Each row comes from the steps of one path. Every step used is in the known rows, and no mark comes twice. Write the path behind each row, first mark first.
Known rows:
numan/relu/guden: 0.293  -0.463  -0.524  2.408  -0.812  -2.175  0.806  4.779  -0.394  1.629  -1.620  1.324  1.359  -0.921  1.745  1.645  3.149  -0.233  2.933  2.969  -0.234  1.852
dibigu/rukoze/guden: 0.119  -2.663  3.252  3.832  1.088  -3.726  0.178  2.486  -2.101  0.832  -0.653  -0.478  0.293  1.223  0.938  -0.510  3.089  -0.621  4.588  -0.121  0.310  -3.298
relu/guden/rukoze/losat/sulenuf: 1.548  -0.534  0.291  0.318  0.094  5.940  -4.048  0.699  0.769  -0.057  -0.921  -0.793  -2.120  -2.195  -0.037  -1.332  4.108  3.014  -2.886  0.084  -0.299  0.824
puzi/relu: 0.044  0.813  -0.084  -1.920  -0.673  1.079  0.230  -1.482  -0.271  0.158  -2.547  0.407  -3.002  1.585  1.795  0.007  -1.038  -4.102  1.342  3.914  3.601  -0.200
vubilab/relu/guden/rukoze: -0.612  -0.937  -0.824  0.183  -2.531  0.621  0.492  4.543  -2.379  -1.857  -1.902  -0.762  1.361  1.838  0.673  0.690  0.996  1.766  -4.534  2.118  -0.836  0.530
rukoze/guden: 0.436  -1.643  4.713  4.838  0.514  -3.295  1.126  3.679  -1.406  1.218  -1.353  0.455  -1.205  0.088  1.120  -0.537  3.823  -1.499  3.999  0.990  1.453  -1.730
puzi/relu/guden/roto/numan/rukoze/losat: 1.754  2.114  -2.538  -1.336  -1.910  -1.710  -0.235  -3.110  0.397  -2.716  0.286  1.782  -0.739  -2.644  -2.052  -1.328  0.962  1.208  2.258  -0.170  -2.545  -1.745
roto/numan/relu/guden/rukoze/losat/sulenuf: 1.586  1.197  -0.069  -0.732  0.709  5.734  -4.547  -0.225  1.956  -0.332  -0.027  -0.674  -1.121  -3.751  -0.425  -0.272  2.553  3.609  -0.050  -0.189  -0.960  0.027
rukoze/numan/roto: -1.030  -0.072  1.932  -0.780  1.438  -0.943  2.042  -2.949  -0.390  1.374  1.342  0.401  0.124  1.966  -0.698  1.724  -3.225  -2.178  -1.465  -2.109  1.139  -0.132
relu/guden/roto/numan/rukoze/losat/sulenuf: 1.281  1.006  -1.584  -0.511  0.326  4.723  -4.378  -1.155  2.210  -0.167  0.886  -0.418  -1.584  -2.959  -0.940  -1.860  2.222  3.106  -0.032  -1.539  -1.277  0.882
relu/guden: 0.310  -2.123  -0.998  5.546  -2.104  -1.575  1.686  5.737  -0.403  1.569  -1.679  0.256  -0.361  1.863  1.402  0.248  3.716  -1.107  -1.436  1.973  1.583  2.282
guden/roto/numan/rukoze/losat/sulenuf: 1.227  0.252  -0.598  -1.697  1.210  5.245  -4.581  -2.696  1.705  -0.091  0.930  -0.306  -2.074  -2.142  -1.215  -2.149  1.233  2.209  -0.337  -1.709  -0.921  0.596
puzi/relu/guden/rukoze: -0.356  0.402  -0.384  -0.079  -2.058  2.366  1.378  2.976  -1.557  -1.896  -2.134  -0.843  -0.005  0.389  1.258  0.607  1.343  0.674  -4.423  1.545  0.276  -0.047
guden/roto/numan: -0.619  -0.695  -0.761  1.067  -0.280  -0.174  2.188  -2.949  1.442  0.127  1.877  -1.818  -0.976  3.316  -1.206  -1.274  -3.759  -2.725  -3.401  -2.523  2.657  0.122
rukoze/numan/relu: -0.143  0.866  2.721  -0.974  3.421  -1.980  0.276  -0.062  -0.209  1.544  -1.136  2.254  0.815  -1.249  0.699  1.355  -3.032  -0.998  2.745  2.662  0.099  -0.928
dibigu/relu/guden: 0.108  -2.638  -1.706  0.877  -0.429  -2.562  0.827  5.517  -0.166  1.383  -1.345  -0.441  1.149  0.206  2.015  0.906  3.152  -0.602  2.257  3.143  0.905  3.175
vubilab/relu: -0.483  -1.895  -0.808  -1.381  -1.512  -2.478  -1.594  1.795  -1.984  0.284  -2.005  0.616  -0.356  4.695  0.456  0.182  -1.760  -1.814  1.262  5.111  1.425  1.040
roto/numan/relu: 0.210  -0.099  1.352  -1.327  2.421  -0.547  -0.205  -1.012  0.499  1.221  0.235  1.074  0.994  -0.055  -0.036  2.198  -2.757  -2.061  5.193  1.245  0.728  -0.406
dibigu/roto/numan/relu/guden/rukoze/losat/sulenuf: 1.055  0.909  -0.559  -2.277  0.512  5.630  -4.646  -2.936  1.895  -0.352  0.987  -1.152  -0.507  -3.536  -0.392  0.098  2.135  3.669  0.016  -1.548  -1.345  -0.101
vubilab/relu/guden/roto: -1.288  -0.217  -2.712  -0.831  -3.484  -3.152  1.666  0.729  -1.078  -0.206  -0.409  -0.925  0.529  2.213  0.794  -2.209  0.724  -0.352  -4.267  1.154  -0.079  2.458
losat/sulenuf: 0.250  -2.590  1.486  0.982  2.175  6.451  -3.829  1.218  0.845  2.725  -0.770  -1.204  -2.817  1.463  1.188  -1.007  1.480  -0.700  -2.119  0.355  2.896  2.541

Write each row's path:
-0.297  1.456  1.701  -2.141  1.803  -2.163  0.538  -2.209  0.633  0.503  1.068  0.426  1.483  -1.746  -0.017  0.939  -2.127  -1.080  5.342  -0.098  -0.383  -1.185 -> rukoze/guden/roto/numan/relu
-0.665  -0.074  -2.012  -0.104  0.142  0.116  0.800  -0.253  0.122  -1.045  1.756  0.273  1.099  1.116  -1.303  -0.491  -2.500  -0.122  0.076  -2.694  -1.518  0.396 -> relu/guden/roto/numan/rukoze
-1.470  1.795  0.360  -2.093  -0.244  -0.983  1.413  -1.301  -0.666  -0.609  1.119  -0.175  1.821  0.865  -0.700  2.435  -3.354  0.647  -2.111  -1.389  -0.842  -0.554 -> vubilab/relu/guden/rukoze/numan/roto
1.789  -1.590  0.965  0.418  1.109  5.025  -4.420  -0.758  0.989  1.380  -0.829  -0.137  -3.339  -1.034  -0.095  -1.773  3.417  0.797  -1.000  0.640  1.163  1.151 -> rukoze/losat/sulenuf
-1.287  2.689  0.621  -2.224  0.070  0.204  2.019  -2.362  -0.076  -0.609  0.957  -0.286  0.926  -0.152  -0.248  2.354  -3.085  -0.118  -2.100  -1.783  -0.009  -0.971 -> puzi/relu/guden/rukoze/numan/roto
0.111  1.484  -0.380  3.363  -0.143  -3.112  1.109  4.761  0.785  1.404  -1.396  1.424  1.474  -1.948  1.453  1.607  1.079  0.750  2.128  2.783  -0.289  0.686 -> rukoze/numan/relu/guden
1.707  0.061  -2.233  -2.241  -0.682  -2.521  -0.313  -2.227  -0.089  -2.220  0.807  1.438  0.393  -2.607  -2.151  -1.201  1.282  1.594  2.817  -0.441  -3.157  -0.781 -> dibigu/relu/guden/roto/numan/rukoze/losat
-0.702  1.699  -2.700  -1.561  -0.245  0.393  0.375  -1.234  0.677  -1.643  1.422  0.264  0.703  0.254  -0.923  -0.294  -3.180  -0.269  1.374  -1.855  -1.285  -0.154 -> puzi/relu/guden/roto/numan/rukoze
-1.054  -0.621  2.071  -0.937  -0.053  -2.721  1.992  -0.999  -2.200  -0.471  0.529  -0.118  0.127  -0.069  0.205  -2.983  1.483  -0.501  -0.791  -2.089  -1.243  -0.369 -> numan/rukoze/guden/roto
-0.536  0.394  -2.136  2.723  -1.601  -1.032  2.365  -0.770  2.151  -0.014  1.790  -1.966  -0.271  2.226  -0.841  -0.874  -2.315  -1.518  -2.878  -2.267  2.047  0.587 -> relu/guden/roto/numan
1.810  0.350  -1.886  0.047  -1.466  -2.107  0.093  -2.210  -0.188  -2.169  0.642  1.797  -0.364  -1.790  -2.466  -1.515  1.525  1.398  1.026  -0.998  -2.816  -1.211 -> relu/guden/roto/numan/rukoze/losat
-1.312  0.258  2.268  -2.070  1.405  0.505  2.198  -2.940  -1.146  0.003  1.342  -0.148  0.815  1.543  -0.892  1.895  -3.509  -0.875  -3.732  -2.833  0.158  -0.757 -> guden/rukoze/numan/roto
-0.601  2.986  0.487  2.541  0.051  -0.108  1.931  2.379  0.771  -1.310  -1.518  -0.168  -0.336  -0.539  0.547  0.235  -3.087  1.408  -5.330  1.141  0.860  -2.066 -> puzi/relu/guden/rukoze/numan
-1.287  0.645  -1.687  -1.115  -0.790  -3.006  2.085  -0.822  -0.559  0.270  0.400  -0.557  1.836  -0.100  0.820  -1.619  -0.238  0.492  -3.168  -0.560  -1.233  0.691 -> dibigu/rukoze/numan/relu/guden/roto
-0.288  0.077  2.634  2.053  1.083  -2.849  0.102  0.274  -0.358  -0.376  1.546  0.364  0.881  -1.141  -0.298  0.574  0.701  0.228  7.108  -2.549  -1.277  -2.952 -> dibigu/roto/numan/rukoze/guden
-0.419  0.591  0.708  -3.141  1.859  -0.914  0.544  -3.046  0.436  0.708  0.960  0.442  1.270  -0.342  -0.205  0.906  -3.174  -1.768  3.138  0.089  0.090  -0.114 -> guden/roto/numan/relu
-0.862  -2.195  -1.032  0.457  0.108  0.165  1.023  -5.570  1.415  0.812  2.970  -1.822  -0.131  4.154  -0.913  1.267  -3.901  -3.070  -0.230  -3.542  2.701  -0.582 -> dibigu/roto/numan
-0.310  -0.950  0.908  -0.322  -0.562  1.436  1.242  3.678  -2.341  -1.090  -1.593  -0.062  1.835  -0.300  0.946  1.298  1.833  1.461  -3.259  1.034  -1.404  0.381 -> numan/relu/guden/rukoze
